Every row comes from one small tree of marks. Brackets hold a mark, then the marks that hang from it, in alphabetical order. Every link used is in the known rows. Which tree was each row made from?
(in the rows, 128 means zero)
Known rows
{botok vema}: [ 78 154 139  86  68 115 134 122 131  95 159  79 144 134 146 120 114  86
 122 134 109 120 138 132 135  95 135 147 153 174 129  96 125 113 107  93
 140  91]
{gasaf {degi {batebev botok gered} bega}}: [ 89 145 129 130  76  92 154 112 108  88 155 132 156 134 137 154 138  93
 151 124 102 118 119 226  94 147 157 108 164 182 133 104 116 145  94  60
 112 112]
{nure {bega {botok batebev}}}: [ 80 162 109  77  76 134 117 134 124 110 171 116 146 130 120 133  91  89
 148 138  87 109 135 115 148 118 160 171 152 140 141 124 127 112 126  88
 132 100]
{nure {bega botok degi gavasa} zufi}: [ 64 182  84  57  62 155 106 140 141 105 154 124 171 109 134 121  81  46
 151 153  97 111 105 104 151 153 183 211 128 142  74 164 130 105 104 145
 141 125]
{gasaf {degi batebev bega}}: [ 85 159 157 125  68 104 158 105 121  91 160 122 165 132 148 159 150  85
 151 129 122 123 114 192 101 141 147 117 148 176 112 123 122 113 100  74
 144  88]
{gasaf {degi {gered batebev}}}: [ 87 160 179 105  96  84 164 133  89  94 173 113 172 141 134 167 148  86
 153 128 116 116 115 174  84 128 143 106 142 188  75 105 124 111 113  71
 141  99]
{gasaf {degi {batebev botok}}}: [ 91 146 151 118  79  88 156 119 112  81 158 121 163 140 142 177 132  96
 146 125  97 120 113 190 102 132 159 115 139 175 102 116 119 128 105  78
 136  96]
{degi {bega gavasa nure}}: [ 73 176 122  99  54 149 112 101 136 102 171 107 160 106 153 114 129  53
 140 157 127 105 115 169 152 140 156 153 164 184 101 154 134 109  81  87
 128 120]
{gered {batebev botok degi}}: [ 96 141 142  82  82  71 134 128  85  89 147 110 155 135 124 154 113 100
 142 139 108  98 142 187 122 103 159 110 145 179 107  94 146 132 112  62
 135 128]
{nure {bega botok degi} gavasa zufi}: [ 84 169 106  49  68 154 117 145 134 104 171 122 168 104 135 110  82  60
 152 164  99 101  95  82 140 140 175 209 118 140  85 161 136  99 109 133
 161 108]
{bega {nure gavasa}}: [ 94 160 154  76  66 133 132 122 126  96 195  96 153 106 144 108 122  70
 137 161 114  97 100 120 143 119 157 153 142 180  93 153 140 102  98  97
 161  93]
{degi batebev}: [ 96 145 157  94  71 105 147 122 117 102 175 106 158 131 141 158 124  96
 147 123 105 118 123 149 129 122 145 117 148 165 106 115 127 114 109  92
 155  88]
{batebev botok {degi {bega gavasa}} gered}: [ 73 155  97  96  61  94 131 100 103  96 134 113 139 115 125 113 109  79
 143 137 112 111 128 221 129 135 170 137 168 194 143 118 126 155 106  71
  99 150]
{bega {botok batebev vema} {gavasa degi}}: [ 65 166  72  61  93 111 118 114 118 120 145  98 134 115 128 137  77  76
 143 105  94 115 138 140 151 129 162 195 145 149 162 119 135 140 131  92
 111  98]
{botok batebev vema}: [ 76 141 113  74  75 113 130 123 115 105 168  87 132 126 136 117 113 105
 127 126  97 120 147 137 145  91 142 145 153 168 154  92 130 124 115  77
 121  83]
{degi gasaf}: [ 86 149 175 101  72  84 153 118 120  84 164  98 152 133 132 162 122  71
 140 146 121 122 128 138 117 115 138 123 147 164 109 112 129 106 108 101
 147 102]
{botok {batebev degi}}: [ 83 149 131  72  69  85 154 120  94  98 168 102 130 123 114 121 111 110
 134 135 105 115 127 155 137 102 158 132 141 165 140 113 144 131 129  79
 135 101]
{nure {gavasa {bega botok}}}: [ 90 163 127  83  83 140 126 107 133 111 174  96 163 110 137 121  99  77
 148 142 109  94 102 111 145 128 163 175 143 147 113 134 142 101 123  86
 153 100]
{nure {gavasa bega {degi gasaf gered}}}: [ 94 132 159  94 113  83 162 116 108 106 172  95 163  98 131 154 116  63
 161 129 139 118  87 143 107 152 136 144 154 139 109 141 153 116 106  86
 145  89]
{nure {bega botok} gavasa zufi}: [ 87 170 128  61  66 164 124 132 150  96 169 112 168 117 138 111  91  65
 146 156 103  94 109  79 143 123 167 183 138 148  88 157 146  97 115 120
 161 111]
{nure bega gavasa zufi}: [ 94 154 137  58  62 152 136 137 146  96 180  96 164 113 143 104 110  64
 140 163 111 103 108  86 144 111 161 162 149 165  79 157 154  92 102 124
 167 100]
{gavasa {nure zufi}}: [ 77 161 146  87  55 143 159 125 145  87 180  89 174 134 135 129 125  72
 118 159 127  94 120 102 155 116 145 134 165 141  74 126 160  94  82 111
 160 124]
{degi batebev {bega botok}}: [ 87 164 137 111  68 131 128 101 123 106 152 132 167 130 145 157 115  91
 157 123 111 105 131 166 124 145 144 134 151 148 132 115 117 119 108  68
 139 108]
{zufi {nure {bega degi} gavasa}}: [ 99 139 138  50  67 132 128 144 136 112 202  98 162  91 141  93 106  45
 143 168 119 117  85  90 134 124 161 181 129 167  84 160 139  91 101 137
 179  94]
{batebev botok degi gered}: [ 86 145 129  90  69  73 153 127  96  87 151 105 135 134 113 120 103 102
 131 138  99 109 125 189 122 115 162 122 156 178 135  98 133 148 114  79
 125 132]
{batebev {degi bega} gered}: [ 82 157 136  97  55  90 154 112 106 100 152 103 137 125 117 102 122  90
 136 138 125 113 123 189 121 124 150 126 166 180 144 105 137 135 110  77
 132 125]
{bega botok degi gavasa nure}: [ 66 189 100  76  66 139 102 124 121 107 172 124 160 103 135 124  91  51
 147 151 102 105  98 142 149 161 177 201 121 154  90 159 115 114 100 118
 136 120]
{bega {botok batebev} degi}: [ 74 164  97  70  81 109 124 131  92 115 174 125 146 122 119 136  88  96
 148 136  86 113 122 129 140 132 167 177 120 138 134 116 119 121 122  92
 130  99]
{nure zufi}: [ 83 166 142  81  59 131 153 123 132  88 172  95 167 136 139 122 119  83
 127 151 115 107 117 110 143 106 152 129 155 164  75 125 153 101  95 117
 156 112]
{gered {batebev {botok vema} degi}}: [ 90 133 125  77  84  77 121 129  96  89 134 101 145 132 132 139 109 104
 134 130 105  99 155 189 123  94 146 129 147 180 135  76 137 142 111  54
 124 121]
{gasaf {degi batebev {bega botok}}}: [ 81 175 148 128  70 117 147 100 126  94 146 138 168 137 141 166 131  85
 157 123 114 112 114 187 101 155 154 138 138 158 123 121 111 118 113  70
 140 101]
{gasaf degi}: [ 80 173 165 106  69  96 167 123 122  83 169  95 156 142 135 142 136  78
 130 141 116 124 108 150 110 117 153 134 137 184  91 121 130 101 113 102
 155  91]
{degi {bega botok} gasaf {gered batebev}}: [ 84 153 172 117  94  98 131 106  94  96 145 141 178 130 134 185 125  75
 173 135 125 103 143 184  89 150 124 112 156 153 121  97 118 123 107  46
 117 131]

Which tree is each row?
[ 75 146 113 103  63 101 125 103 116  85 122 103 140 128 144 110 113  96
 124 140 118 111 147 204 126 107 139 141 162 173 164  92 128 145  95  52
 115 123] : {batebev {botok vema} {degi bega}}
[ 70 151  95  69  74  92 134 122 100 107 144 108 111 122 101  98  87 116
 135 115  87 108 142 164 135 108 157 164 145 157 194  82 125 162 144  66
 105 111] : {bega {botok {batebev degi gered} vema}}
[ 72 134 136  91  75  92 133 121 118  99 171 120 162  98 133 190 118  46
 160 137 121 122 114 162 126 168 153 155 129 134 100 142 117 116  93 108
 141 112] : {bega {degi batebev gasaf} {gavasa nure}}
[ 84 143 153 142  88 100 159 105  97  84 149 142 173 134 154 174 146  98
 157 122 111 123 112 232  79 156 139 100 159 172 115 114 106 140  91  45
 114 107] : {gasaf {degi {batebev botok} bega gered}}
[ 72 170 167 130  76 108 170 107 108  89 160 116 169 136 146 139 150  81
 144 139 128 127 106 190  88 141 134 120 156 184 104 121 114 114  98  70
 132 103] : {gasaf {degi bega gered}}
[ 79 186 135  86  56 160 130 124 145  87 171 120 173 128 134 116 107  74
 129 159 110  82 107 109 153 131 160 158 146 141  76 144 150 107  90 109
 151 124] : {bega botok {nure zufi}}
[ 79 169 126  71  58 154 115 121 160 110 171 104 168 112 138 117  95  38
 145 152 109 108 107 105 147 133 167 177 149 162  90 154 130 100 118 132
 151 126] : {zufi {nure {bega botok gavasa}}}
[ 85 137 162 101  74  58 153 114 102  70 137 112 143 128 122 160 109  87
 138 148 117 115 130 185 110 116 149 119 141 160 128 109 129 136 110  79
 131 126] : {batebev botok {degi gasaf}}
[ 66 182 136 111  62 116 146  95 129  92 153 103 160 125 148 136 142  56
 142 141 127 125 113 186 117 137 164 148 149 196 100 140 122 107 103  93
 128 110] : {gasaf {degi {bega gavasa}}}
[ 92 135 191 101  97  70 149 130  86  92 167 115 169 130 132 186 134  81
 162 133 122 116 132 166  91 127 126  93 149 170  91  97 126 116 108  67
 134 111] : {degi gasaf {gered batebev}}
[ 78 150 156  93  75 100 173 126 140  80 167  95 171 129 122 165 117  49
 130 149 149 101 115 110 134 137 138 136 161 119  87 135 176 102  79 121
 160 121] : {gavasa {degi gasaf} {nure zufi}}
[ 77 153 125  73  74 135 140 158 116 101 176 122 173 117 136 119 108  71
 145 155 108 123  96 116 123 140 148 161 145 142  67 143 128 109  84 125
 147 106] : {nure {bega {degi gered}} zufi}
[ 78 142 124  88  70  89 134 118 112  83 131  93 135 131 136 117 103 101
 119 135 106 111 140 177 130  97 145 144 149 171 148  94 127 143 111  73
 126 114] : {batebev {botok vema} degi}
[ 88 167 117  71  75 159 132 110 144 104 169 102 175 109 137 110 102  76
 141 151 113  86  96  94 156 128 170 174 145 137  88 145 163  98 111 102
 153 112] : {nure {gavasa {bega botok}} zufi}
[ 71 155 134  80  72  82 130 120 109  96 161 109 153 104 134 160 108  47
 151 147 117 132 113 153 122 143 160 164 123 165  95 140 116 114 104 124
 135 108] : {bega {degi gasaf} gavasa}
[ 77 150 179 123  68  93 151 103 104  79 150 133 151 109 128 131 138  74
 148 157 144 110 107 206 100 149 124 117 156 155 124 134 127 134  87  58
 125 123] : {batebev {degi {bega nure} gasaf gered}}
[ 80 173 130  97  49 163 132 114 144  88 173 114 172 119 147 103 136  70
 126 171 132  92 111 140 152 129 145 135 170 162  82 145 159 103  65  93
 144 123] : {degi {bega {nure zufi}}}
[ 55 172 118  90  81 129 131 124 107 110 168 123 172 110 133 147  98  54
 153 137 111 111 103 148 133 173 157 185 135 133  96 141 105 119 105 102
 126 132] : {bega botok {degi gered} {gavasa nure}}
[ 82 143 153 100  82  82 158 120  85  85 146 114 153 132 130 135 110 105
 138 133 107 116 116 193 109 122 144 115 150 166 116 110 121 146 110  67
 123 125] : {batebev botok {degi gered}}
[ 67 153 121 105  73 102 139  91  93  93 131 122 157 114 142 129 116  81
 150 137 118 117 120 227 115 145 154 129 163 182 126 128 114 152 102  56
  99 144] : {batebev botok {degi {bega gavasa} gered}}
[ 94 159 145  92  64 108 122 117 104  98 162 119 157 114 128 122 136  80
 144 156 138  87 129 191 132 125 147 121 157 175 107 119 155 117  90  54
 142 125] : {gered {batebev {degi {bega nure}}}}
[ 81 143 159 106  96  82 145 126  88 100 156 153 166 114 131 193 103  81
 175 121 103 126 107 170  85 174 137 143 117 123 114 119  90 136 115  85
 132 100] : {bega botok {degi batebev gasaf gered}}
[ 75 173 125 100  59 100 143 106 110 101 139 120 140 130 113 106 103  90
 143 135 117 103 126 184 121 136 156 147 158 164 158 104 128 140 121  73
 126 136] : {batebev {degi {bega botok}} gered}
[ 85 159 111  89  72 132 118 139 123 111 192 102 162 101 132 110 116  67
 132 160 122 105  87 136 157 144 157 173 146 138  85 142 147 100  76 100
 150  97] : {gavasa {bega degi nure}}
[ 89 144 169  76  99  91 179 122 109  88 166 107 167 109 134 152 113  65
 154 139 135 113  94 122 100 142 138 135 142 149  83 148 156 120 100 112
 152 104] : {nure {gavasa {degi gasaf gered}} zufi}
[ 77 180 152 125  58 129 145 110 134  84 172 113 162 126 143 120 151  64
 131 160 133 107 102 180 118 138 148 140 152 182  97 141 134 102  82  81
 143 103] : {gasaf {degi {bega nure}}}
[ 93 140 126  86 105 100 129 146  82 122 183 110 178 110 132 150 123  84
 158 135 117 112 106 160 121 144 145 136 148 150  79 107 140 110  93  74
 135 102] : {gavasa {bega {degi {gered batebev}}}}
[ 81 153 169 134  80 103 167 108 104  93 161 133 170 131 149 161 155  91
 159 120 122 130 106 210  81 155 133 107 151 174 107 121 107 125  98  61
 131  91] : {gasaf {degi batebev bega gered}}
[ 67 168 149  96 101  82 149 110 107 100 142 119 163 120 126 183  93  52
 166 115 121 123 109 157 103 169 145 158 142 142 112 139 119 133 121 103
 124 121] : {bega botok {gavasa {degi gasaf gered}}}
[ 80 176 121  76  76 118 131 125 129 105 175  94 154 113 134 133 107  48
 138 137 126 108 100 142 151 146 163 166 154 167  86 162 151 112  92 119
 147 106] : {bega {gavasa degi} nure}
[ 78 126 134  95  75  54 144 122 107  76 126 102 120 124 116 131 102  91
 130 132 105 118 142 200 104 108 139 131 153 170 170  79 121 161 114  71
 107 126] : {batebev {botok vema} {degi gasaf} gered}
[103 131 109 102 103  97 138 128 116 107 164 104 169 125 136 174 106  94
 147 112 113 109 110 171 139 146 154 133 170 131 113 119 160 129  91  76
 139  98] : {gavasa bega {degi {batebev botok}}}
[ 64 172 139 102  61  93 131  82 121  90 116 126 148 111 126 149 104  57
 157 143 133 112 128 192 118 149 156 159 139 157 143 135 118 132 123  81
 120 139] : {batebev {degi {bega botok gavasa} gasaf}}
[ 52 173 101 102  60 160 106  90 153 105 139  99 158 117 150 124 109  52
 135 135 123  98 145 156 152 141 141 186 167 151 151 119 118 115  97  75
 115 134] : {degi {bega {botok vema} {gavasa nure}}}
[ 87 155 147 123  68  93 161 111 116  98 164 123 153 129 133 144 147  87
 152 121 112 123 113 204  93 145 151 114 159 186 126 110 119 129 105  74
 132  98] : {gasaf {degi {batebev gered} bega}}
[ 81 149 134  74  64 111 134 150 134  87 165 118 165 114 129 142 107  51
 144 169 118 123 110 109 125 135 152 166 137 136  80 143 140  99  84 137
 152 106] : {nure {bega {degi gasaf}} zufi}
